Every row comes from one small tree of marks. The marks that hang from a mark follow it in brackets, in the order of their numbers. Every link used is in the known rows. Which tree was each row made from?
Known rows
q_853[q_2 q_541[q_146 q_227 q_397]]: 105	-87	286	-138	-265	-78	-558	-121	-396	-77	234	155	537	-129	-214	-81	54	317	127	89	-403	151	196	-2	-24
q_853[q_541[q_80 q_146]]: 36	-35	277	-60	-153	72	-230	-27	-122	-187	-97	198	177	-177	-186	-290	3	251	159	-54	-207	60	322	-134	-63
q_80[q_2[q_397 q_853[q_541]]]: 136	40	299	-51	-58	572	-379	-87	-263	-124	166	58	163	-167	-8	-138	190	163	-278	19	-284	-157	249	373	-74
q_397[q_541]: 113	-77	235	-4	-102	344	-183	-26	57	-6	235	50	97	-259	-107	-23	143	150	-161	-88	38	-32	167	11	-63
q_80[q_2[q_397]]: 39	1	175	-77	121	204	-127	-31	-124	-129	165	44	-38	-143	55	69	47	147	-295	123	-213	-68	209	285	15
q_853[q_2[q_227] q_541[q_80 q_397]]: 215	-236	231	-186	-261	92	-267	-181	-161	-139	-74	542	337	-143	-52	-361	52	395	204	-34	-292	-19	141	42	-182
q_541[q_397]: -5	-28	107	-111	-129	-12	-89	-69	79	61	194	220	330	-118	-94	153	-31	202	5	181	-39	64	207	120	39
q_397[q_541[q_80 q_146 q_853]]: -87	-151	261	9	-187	104	-266	73	-96	-308	107	161	182	-193	-452	-44	-171	358	350	-8	-44	157	536	-298	-164
q_146[q_541]: 80	-103	211	-95	-199	405	-273	-72	150	21	-8	183	82	-206	-61	175	81	103	-266	117	-22	-105	167	183	-25
q_397[q_2 q_541[q_227 q_853]]: -164	-203	189	37	-280	211	-563	34	-180	-99	330	273	284	-202	-270	40	28	271	94	-119	-39	-122	166	64	-193
q_541[q_853]: -197	-59	59	-47	-21	-8	-198	22	-18	-156	54	207	109	-158	-190	140	-169	222	86	197	-27	-98	281	42	-82
q_227[q_2[q_397 q_853[q_541]]]: 149	64	305	44	-87	441	-353	20	-257	-118	79	270	281	-153	133	-286	243	86	-236	-182	-108	-26	281	527	-212
q_2[q_227 q_397[q_541]]: 86	-116	226	-20	-48	456	-19	-14	-113	25	117	281	256	-362	39	39	-29	122	-332	10	-54	-61	254	229	-226
q_853[q_2 q_541[q_397]]: 229	-136	242	-116	-155	113	-427	-209	-224	-111	155	256	316	-103	-21	-248	195	287	-36	-49	-221	-29	173	20	15
q_397[q_541[q_227 q_853]]: -95	-177	161	-6	-281	268	-419	35	-145	1	296	112	257	-316	-356	176	23	300	70	183	-105	-77	209	59	-159
q_541[q_227 q_397]: -82	-82	76	-117	-299	-28	-214	-27	-21	215	276	212	478	-195	-173	248	36	254	64	347	-196	50	80	272	3
q_227[q_2[q_397] q_541[q_80 q_146]]: 100	-7	396	-44	-114	-160	-165	-23	-139	-289	-219	192	156	-121	68	-323	-316	330	225	-138	-356	262	456	264	-243
q_541[q_146]: -88	102	202	-75	37	-129	-99	60	19	-124	74	15	179	-125	-119	115	-213	82	11	52	-71	153	287	-34	-39
q_146[q_541[q_80 q_227]]: 0	-264	170	-90	-424	379	-341	9	120	96	-48	312	192	-264	-191	46	207	270	36	227	-190	-84	106	247	-80
q_80[q_2[q_227[q_541] q_397 q_853]]: 133	53	335	-190	-122	370	-177	-158	-95	-90	-33	104	199	-204	67	23	-344	239	-101	107	-436	-114	164	567	-309
q_397[q_2[q_227 q_853] q_541[q_80]]: 28	-145	304	2	-311	489	-264	38	96	-122	87	492	318	-160	-92	-332	43	205	188	-441	51	-75	155	179	-391
q_146[q_541[q_397]]: 115	-130	202	-139	-325	338	-277	-136	127	79	113	271	311	-159	-157	309	43	195	-166	230	-41	10	254	183	29
q_227[q_2 q_541[q_80 q_397 q_853]]: 54	-128	260	-133	-356	-248	-297	-137	-38	-261	-140	403	221	-50	-177	-119	-389	549	548	87	-306	153	375	247	-251
q_305[q_146[q_541[q_397 q_853]]]: 32	-104	220	-138	-466	357	-308	-62	63	-6	38	392	207	-129	-198	405	165	377	0	250	-156	-135	372	173	82
q_227[q_2[q_397]]: 52	33	182	23	93	72	-114	76	-111	-112	69	249	80	-137	196	-90	96	75	-262	-74	-30	67	243	427	-126
q_227[q_541]: 82	-20	257	-137	-140	7	-151	-188	117	-19	-107	27	97	-215	48	-97	-262	268	33	40	-264	-87	111	189	-100
q_2[q_227[q_541[q_146 q_397]] q_853]: 54	118	355	-238	-355	22	-153	-155	39	-16	-44	189	632	-163	-160	143	-639	270	300	131	-324	167	285	300	-337

Write each row's tree
174	-37	289	68	-4	307	-206	51	-155	-111	200	187	92	-200	106	-113	196	107	-303	-193	15	86	288	324	-164 | q_227[q_2[q_397[q_541]]]
85	-55	275	2	-150	696	-120	25	-91	37	170	267	451	-337	-17	-38	16	105	-244	-62	-28	-65	299	365	-325 | q_2[q_227 q_397[q_541] q_853]
181	68	287	-159	-224	379	-405	-157	-127	-72	248	79	243	-76	-177	19	90	222	-39	84	-269	-65	160	291	-50 | q_80[q_2[q_853[q_541[q_397]]]]
-117	55	220	-84	-108	-251	-244	-13	-45	-152	235	266	454	31	-136	129	-251	150	146	-87	-39	236	353	-39	-3 | q_541[q_146 q_397[q_2]]
-84	-210	195	-111	-183	98	-43	-117	-117	-171	-310	448	259	-294	-26	-121	-480	440	219	205	-363	-112	388	246	-330 | q_2[q_227[q_541[q_80 q_853]] q_397]
83	78	376	6	-290	226	-459	135	-147	-44	343	1	379	-196	-268	48	34	126	62	-132	-111	249	208	264	-289 | q_397[q_541[q_146 q_227[q_2[q_853]]]]
156	-64	322	104	-161	502	-258	118	-89	-155	155	283	248	-164	12	-360	282	185	-42	-291	18	110	372	401	-276 | q_227[q_2[q_397[q_541[q_80]] q_853]]
159	5	319	-86	-94	636	-201	-33	-142	-81	243	124	192	-242	-64	76	-23	145	-262	3	-190	-65	217	415	-283 | q_80[q_2[q_227 q_397[q_541] q_853]]
-51	20	164	-52	-53	441	-22	50	-38	35	18	332	435	-255	89	0	-95	61	-188	75	-81	-91	248	478	-284 | q_2[q_227 q_397 q_853]
-130	-197	132	-90	-378	325	-497	-12	-46	26	56	246	246	-263	-315	379	-25	255	-39	394	-165	-145	195	236	-114 | q_146[q_541[q_227 q_853]]
47	86	229	48	-7	284	-204	113	-89	-104	115	237	250	-110	150	-149	127	53	-181	-138	-6	60	278	555	-209 | q_227[q_2[q_397 q_853]]
44	10	177	-152	88	196	-23	-34	-115	-89	62	196	4	-194	82	178	-160	132	-296	184	-260	-90	125	390	-165 | q_80[q_2[q_227 q_397]]
117	107	351	-16	-196	155	-375	71	-116	-232	-31	255	234	-62	-98	-346	66	168	201	-247	-129	159	290	256	-271 | q_227[q_2[q_853[q_541[q_80 q_146]]]]
26	-156	301	75	-272	494	-370	51	94	-158	196	340	267	-102	-113	-434	241	219	176	-494	93	-49	228	67	-219 | q_397[q_2[q_853] q_541[q_80]]
13	70	323	30	-95	471	-328	-2	-308	-111	102	112	488	-217	-59	-197	62	109	-164	-46	-175	14	471	185	-106 | q_2[q_397 q_853[q_541[q_146]]]
-175	-67	157	-55	-212	-163	-185	145	-23	-34	24	159	301	-190	-268	-41	-85	273	332	167	-251	173	221	27	-103 | q_541[q_80 q_146 q_227]
-173	-211	61	-160	-374	-104	-359	-14	-152	-104	203	330	282	-91	-475	227	-105	545	494	490	-374	43	249	166	-82 | q_541[q_80[q_2] q_227 q_397 q_853]
128	-128	257	-86	-391	465	-156	14	238	14	-152	367	-40	-175	-6	-11	404	317	-34	0	-153	-173	218	183	58 | q_305[q_146[q_541[q_80]]]
-23	-42	317	-147	-89	-296	-414	-150	-172	-390	-89	11	192	-96	-179	-67	-572	394	349	26	-377	94	385	-98	-176 | q_227[q_541[q_146 q_853[q_2]]]
107	-27	317	-98	-510	552	-389	-49	163	53	121	436	346	-34	-11	152	350	240	-76	-131	-89	-132	253	349	37 | q_305[q_146[q_541[q_397[q_2[q_853]]]]]
-55	-114	197	-100	-476	405	-410	34	15	72	7	297	126	-230	-179	361	251	344	-44	278	-252	-243	193	293	2 | q_305[q_146[q_541[q_227 q_853]]]
55	117	213	-201	-77	270	-152	-20	72	-72	87	138	88	-120	-68	159	-192	106	-55	98	-209	-90	14	444	-269 | q_80[q_2[q_227 q_853]]
-69	-153	88	-184	-124	-164	-256	-87	-139	-201	105	448	382	-75	-197	178	-321	353	239	230	-148	29	270	62	-190 | q_541[q_397 q_853[q_2[q_227]]]
-75	-161	88	-114	-98	-154	-351	-79	-151	-230	199	315	330	-28	-216	99	-137	372	233	185	-108	47	343	-21	-36 | q_541[q_397 q_853[q_2]]
-98	26	266	-217	-163	-209	-144	-120	-61	-195	-209	176	251	-224	-197	202	-804	310	273	207	-340	36	301	93	-341 | q_2[q_227[q_541[q_146 q_853]]]
139	-90	292	-182	-186	1	-175	-190	107	-174	-161	57	-102	-135	-42	-225	-231	421	248	35	-426	-58	117	183	-114 | q_227[q_541[q_80[q_2]]]
